Each row was made from one walk, in order. Every step used is in the known rows, and no mark comes twice. Write each row's walk.
Known rows:
c, f, u: -2.17  3.57 -1.13  1.08 -2.11 -1.23 -2.55 -1.98  1.22  1.69 -0.16  0.81 -1.07  0.87 -3.83 -5.05 -3.09
s, d: -0.84 -0.69  2.96 -0.09 -1.96 -5.45 -2.57  2.44  4.12  0.20  1.44  3.55  0.97  3.37 -4.47 -4.95  0.92
c, m: -3.67 -0.96  1.89  0.42 -1.05  0.31 -2.11  0.99  0.77 -0.61  2.64  2.63  1.29  6.05 -3.52 -5.04 -1.14
f, u, d, s: -1.37  2.44  2.65 -0.51 -0.78 -7.59 -2.88 -3.50  3.95  1.00 -0.05  1.85 -0.49  3.00 -4.56 -3.40  0.44
c, m, u, f, s: -3.63  5.51 -0.86 -0.25 -0.83  1.63 -1.36 -0.55 -2.22 -0.29  2.72  0.53  1.49  4.84 -4.43 -2.40 -0.72
m, u, f: -2.53  4.74  2.01 -0.12 -1.52 -3.98 -1.75  2.67 -0.19  1.60  3.04  0.52  1.95  6.33 -4.06 -1.80  2.55
c, m, u, d, s: -2.26  2.43  1.57 -0.20 -0.10  0.14 -3.78  0.84  0.35 -0.82  2.35  0.69  0.34  6.58 -4.32 -1.63 -0.68
f, c, m, u, d: -2.07  5.64  0.14  0.36  1.58  4.99 -0.74 -1.54 -0.84  1.18  2.26  0.09 -0.34  4.27 -4.99 -2.23 -2.37
s, d, u, f, c: -1.63  1.68  1.61  0.11 -1.57 -5.11 -0.59  0.86  0.89  2.60 -0.22  1.70  3.18  2.73 -4.31 -1.32  3.99
f, c, m: -4.07  1.21  0.50  0.34  0.88  3.11  0.04 -1.50 -1.42  0.72  1.73  2.05  0.06  2.90 -4.04 -4.31 -2.38
c, m, u, f: -3.11  2.99  0.60  0.02 -1.21  1.01 -2.06  2.08 -1.98  0.90  3.38  0.43  3.29  7.50 -4.02 -3.27 -0.43
m, u, d, s, f: -0.88  2.88  1.32  0.68 -0.89 -2.31 -3.57  2.58  1.15  0.82  1.33  1.00 -2.63  4.48 -4.43 -0.62  1.04
f, u: -2.73  1.86  1.10 -0.20 -1.81 -6.39 -2.50 -2.24  3.02  1.23  0.84  2.12 -1.44  3.23 -4.28 -4.06 -0.71
m, u, d, s: -1.69  4.01  2.85 -0.42 -0.30 -4.84 -3.71  1.14  2.23 -0.08  1.81  0.71 -1.31  5.36 -4.50  0.11  2.18
c, f, s: -3.22  5.24 -1.07  1.34 -1.21  1.29 -1.10 -1.96  0.26 -0.79  0.30  1.56 -2.30 -1.16 -3.74 -3.67 -1.18
u, f, c: -3.21  3.75  2.61  0.39  0.36 -2.19  1.78 -0.41 -1.28  3.17  1.68  1.75  3.40  3.03 -3.89 -4.50  2.00
u, d, s, f, c: -1.23  1.43  2.38  1.27  0.63 -0.70 -0.55  0.08  0.53  1.99 -0.03  2.44 -1.36  1.50 -4.18 -3.29  0.62
u, d, s: -1.78  1.01  5.07  0.16 -0.09 -6.23 -2.19  0.16  3.44 -0.03  1.28  2.60  0.71  4.51 -3.86 -3.02  2.85
u, f, s: -3.35  5.08  2.26  0.14 -1.07 -4.22  0.79 -1.58  0.35  0.64  1.75  2.36  2.21  2.28 -4.02 -3.82  2.93
d, s, f: -3.32 -3.00  1.57  0.66 -1.86 -4.49 -2.78  3.36  0.25  0.23  0.33  3.61 -2.46  2.72 -3.00 -3.00  1.15

Which walk is each row?
-1.24  4.40 -1.26  1.00 -1.81  0.44 -1.61 -1.10  1.64 -0.76 -0.32  2.09 -1.26 -2.25 -4.46 -4.63 -1.84 -> c, f, s, d
-2.94  6.64  0.79 -0.19  0.17 -1.31 -0.11  0.79 -1.91  2.62  2.26 -0.01  1.12  3.88 -4.43 -1.23  1.40 -> m, u, f, c
-0.90  3.87 -1.46  1.87  0.45  7.78 -0.60  0.67 -1.81  2.74  1.49  0.62 -2.24  3.23 -4.84 -3.23 -3.43 -> s, f, c, m, u, d
-3.69  0.91  3.09  0.68 -2.50 -6.86 -1.35  1.60  0.88  1.84  1.03  1.36  2.81  6.36 -2.97 -0.29  6.11 -> d, u, f
-1.72  2.95  1.00 -0.32 -1.44 -4.47 -1.44 -1.28  3.74 -1.30  0.71  3.57 -1.48 -0.38 -4.99 -3.60  0.79 -> f, s, d
-0.65  5.65  2.75  0.46 -0.51 -2.42 -2.71  1.17  3.09  0.92  2.86  0.43 -1.02  6.26 -4.82 -1.22  1.52 -> m, u, d
-1.39  6.86  0.21 -0.69 -1.54 -3.84 -1.56  0.52  0.57  0.44  1.80  1.04  0.91  2.19 -5.20 -1.59  1.66 -> m, u, f, s, d
 0.39  2.07  0.50  1.82 -1.86 -1.46 -1.88 -0.96  3.27  3.22  0.29  2.06 -1.88  3.01 -4.63 -5.46 -1.69 -> s, f, u, d
-1.92  4.15 -1.91  1.09 -2.57 -0.76 -2.33 -1.20  1.57 -0.65 -1.34  1.31 -1.96 -1.81 -4.11 -1.35  0.52 -> c, f, s, d, u
-2.49  0.62 -0.22  1.72 -0.37  1.71  0.22  1.25 -0.72  2.61  0.59  2.66 -3.02  0.99 -3.85 -4.11 -1.06 -> s, f, c
-1.57  0.96 -0.02  0.77 -0.82  2.56 -3.72  2.31 -0.60  0.25  1.80  0.97 -0.93  5.94 -4.28 -2.21 -1.70 -> c, m, u, d, s, f
-1.15  4.60  0.38  0.59  0.60  0.10 -2.04  1.00 -0.21  1.68  0.60  0.48 -3.34  2.46 -4.72 -0.20  0.10 -> m, u, d, s, f, c
-1.61 -1.40  2.29  0.11 -2.96 -7.19 -3.34  2.42  4.26  0.19  0.15  2.68  0.06  3.84 -4.01 -0.87  3.69 -> s, d, u
-1.58  0.49  1.31  1.27  0.81  2.83 -0.67 -0.24 -0.67  1.43  0.30  2.23 -0.42  2.49 -4.09 -4.19 -1.40 -> u, d, s, f, c, m
-1.64  0.10 -0.82  1.27 -2.63 -2.62 -2.34  0.07  1.68  2.48  0.15  2.57 -3.09  2.19 -4.13 -4.89 -1.98 -> s, f, u
-4.10  2.73  1.83  0.57 -0.82 -4.03  0.47 -0.35 -0.71  2.76  0.27  0.87  2.14  4.02 -3.37  0.08  4.95 -> d, u, f, c
